Each row comes from the steps of one path. Every step used is in the known rows, and no mark comes twice. Write the path behind each row, first mark first.
In the rows, 128 means zero.
Known rows
X V L W F: [ 83 162 139  62 114 157 146 115  74  94 121 166 163 153 146 148  97 130
 154 150  67 191 145]
F V X W L: [ 95 153 127  81 100 110 109 178  70  76 156 117 130 143 151 127  74 123
 155 129 103 187 124]
V L Y: [ 94 132 146  86 100  93  70 146  95 143 139 151 154 130 152 115 100 113
 113 174 109 178  88]
W L J F: [ 95 136 149 105 133 142  90 143 110 130 134 164 135 121 131 109 101 143
 113 132 120 185  88]
X W F V L: [ 75 180 126  76 107 125 146 155  75  89 127 159 166 122 128 157  98 127
 160 141  73 174 138]
J X W L Y: [ 68 132 137  95 101 116  84 174  79 121 151 128 138 135 175 107 114  99
 148 151 123 176  83]
W L Y: [ 90 115 148 102 101 102  58 151 115 149 153 136 136 134 177 107 101 124
 113 155 132 179  69]
X V L J: [103 148 140  58 121 123 106 129  86 115 135 155 158 145 111  89  76 141
 120 157  76 188 146]
V L W F J X: [ 74 186 144 100 106 166 132 131  72  91 102 187 148 129 124 161 132 111
 171 135  97 193 135]
L J F V: [ 97 174 145  92 150 149 126 137  99 111 113 146 142 137  95 124  82 124
 128 120  94 181 109]
L J X W F: [ 68 168 133  94 140 165 152 163  76 107 137 147 149 122 103 123 119 114
 177 123  88 191 166]
F V: [101 157 143  86 123 127 110 139 101 111 121 125 145 138 134 131  87 123
 131 128 103 171 120]
X J F V: [ 90 186 128 100 142 139 132 146  96 104 124 146 155 119 115 156  85 137
 132 117 116 185  95]
J X W: [ 75 151 136  79 113 138 123 168  62  99 133 131 142 123 136 126 120 105
 162 131 108 176 137]
W L J: [103 119 145 104 124 131  72 141 115 135 156 149 135 124 132  84  98 135
 112 142 120 186 118]
J X: [ 80 148 149  87 121 142 106 149  79 116 113 127 150 132 145 123 111 117
 140 131 117 178 126]
X W: [ 97 136 132  80 110 117 115 164  85 107 153 146 135 107 127 130 109 119
 148 133 106 177 135]
J X V L W F: [ 62 176 144  62 117 175 154 121  53  84 100 152 172 169 155 144 105 117
 168 146  70 191 147]
J F: [ 91 148 150  91 124 134 114 146  92 121 110 153 145 117 137 153 109 140
 126 126 115 177  92]
F V X W L J: [102 152 127  88 122 120 107 173  78  82 174 124 123 144 115  92  67 117
 153 129  96 196 140]
J F V: [ 90 174 144  86 130 138 127 142  92 106  98 139 149 134 132 157  89 133
 130 119 102 172  89]
F V X: [103 162 144  81 118 120 113 159  78  92 131 110 139 152 129 138  66 125
 142 127  98 189 136]
L J F V X: [102 182 143  88 146 142 133 156  78  96 125 129 134 152  95 128  59 126
 139 115  87 196 120]

Which path is each row?
[ 91 184 131  73 121 124 153 178  54  69 128 123 133 135 120 164  76 120
 164 113  88 186 114] -> J F V X W
[ 95 167 142  96 134 135 109 157  87  98 131 134 135 153 125 117  63 136
 132 121 101 196  99] -> W L J F V X
[ 75 161 143  50 106 129 116 138  58  97  99 134 173 160 156 115  92 132
 135 154  82 176 134] -> J X V L
[ 89 165 132  91 133 141 122 158  93  95 140 156 134 129 116 113  92 122
 140 124  98 179  97] -> X W L J F V
[ 86 178 141  63 101 152 121 125  60  77 101 169 144 154 128 131 106 113
 158 141  84 189 134] -> F J X V L W
[ 77 179 143  67  88 105  94 146  77 118 102 152 156 155 135 121  89 127
 140 162  89 183  95] -> F J X V L Y
[ 96 169 131 100 131 129 125 168  77 100 145 139 141 117 121 160  86 144
 139 121 124 210 111] -> V X J F
[102 132 143  81 110 139 100 122  77 103 142 166 141 130 141 122 114  99
 129 152 106 182 126] -> V L W
[102 176 124  94 130 121 118 160  83  92 157 115 146 136 116 134  63 129
 144 126 112 201 143] -> F V X J
[ 66 191 142  91 135 159 135 134  78 107 103 148 176 152 110 117  93 117
 150 137  75 184 150] -> W F V L J X
[ 91 171 141 108 108 134 119 150 115 123 114 171 143 103 112 172 114 158
 154 120 105 188 131] -> W F J
[ 95 147 133  90 123 130 112 180  72  95 165 151 119 125 120 116  89 133
 148 128 105 202 110] -> V X W L J F
[106 136 143  86 122 121  86 136  93 128 145 167 148 120 106  91  99 124
 111 155  99 187 138] -> V L J
[ 82 171 134  90 100 131 119 172  74  92 123 156 130 108 111 142 125 117
 171 120 112 180 131] -> F J X W
[ 74 159 146  60 120 145 127 140  70 105 104 115 158 160 152 122  90 133
 147 134  91 178 135] -> J X V
[ 86 146 150  94 141 154 107 143  86 124 129 135 145 137 110  92 105 111
 137 130 107 187 144] -> L J X
[ 74 183 145 110 120 182 142 135  86  96 106 168 137 131 120 165 131 113
 182 115 108 195 137] -> L W F J X
[ 84 151 147  83 126 139  94 138  72 119 124 152 158 136 117  85 106 109
 127 150 102 185 140] -> V L J X
[ 79 177 141  83 114 128 128 137  91 107 109 153 173 137 139 155  92 140
 137 143  83 176 128] -> W F V L
[ 99 154 145  85 129 133 105 136  88 127 122 177 150 118 106 114 101 131
 113 148  99 184 106] -> V L J F
[100 183 131  80 141 138 149 173  61  77 143 135 128 138  84 131  68 112
 162 115  80 196 131] -> L J F V X W
[ 86 195 125 104 135 137 147 162  89  93 147 123 157 135 117 164  68 143
 160 118  98 208 151] -> W F V X J
[ 66 196 143  79 110 154 149 144  87 100  84 148 159 143 125 164 101 160
 175 117  81 190 143] -> W F J X V
[ 85 169 143  95 137 172 149 122  94  94 122 142 147 149 132 160 100 106
 163 120  88 183 135] -> L W F V
[ 85 179 143  72 105 138 120 146  82  99  95 138 146 144 125 136  94 144
 155 124  96 185 132] -> F J X V
[ 93 182 144  81 128 130 133 159  70  87 111 120 139 148 130 163  69 133
 143 117  99 187 104] -> J F V X
[ 78 155 132  88 114 135 143 165  88 107 141 153 150 106 128 159 117 136
 167 126  95 184 143] -> X W F
[ 86 151 143  90 117 156 127 122  82 105 130 175 155 128 142 151 119 115
 148 147  93 188 135] -> V L W F
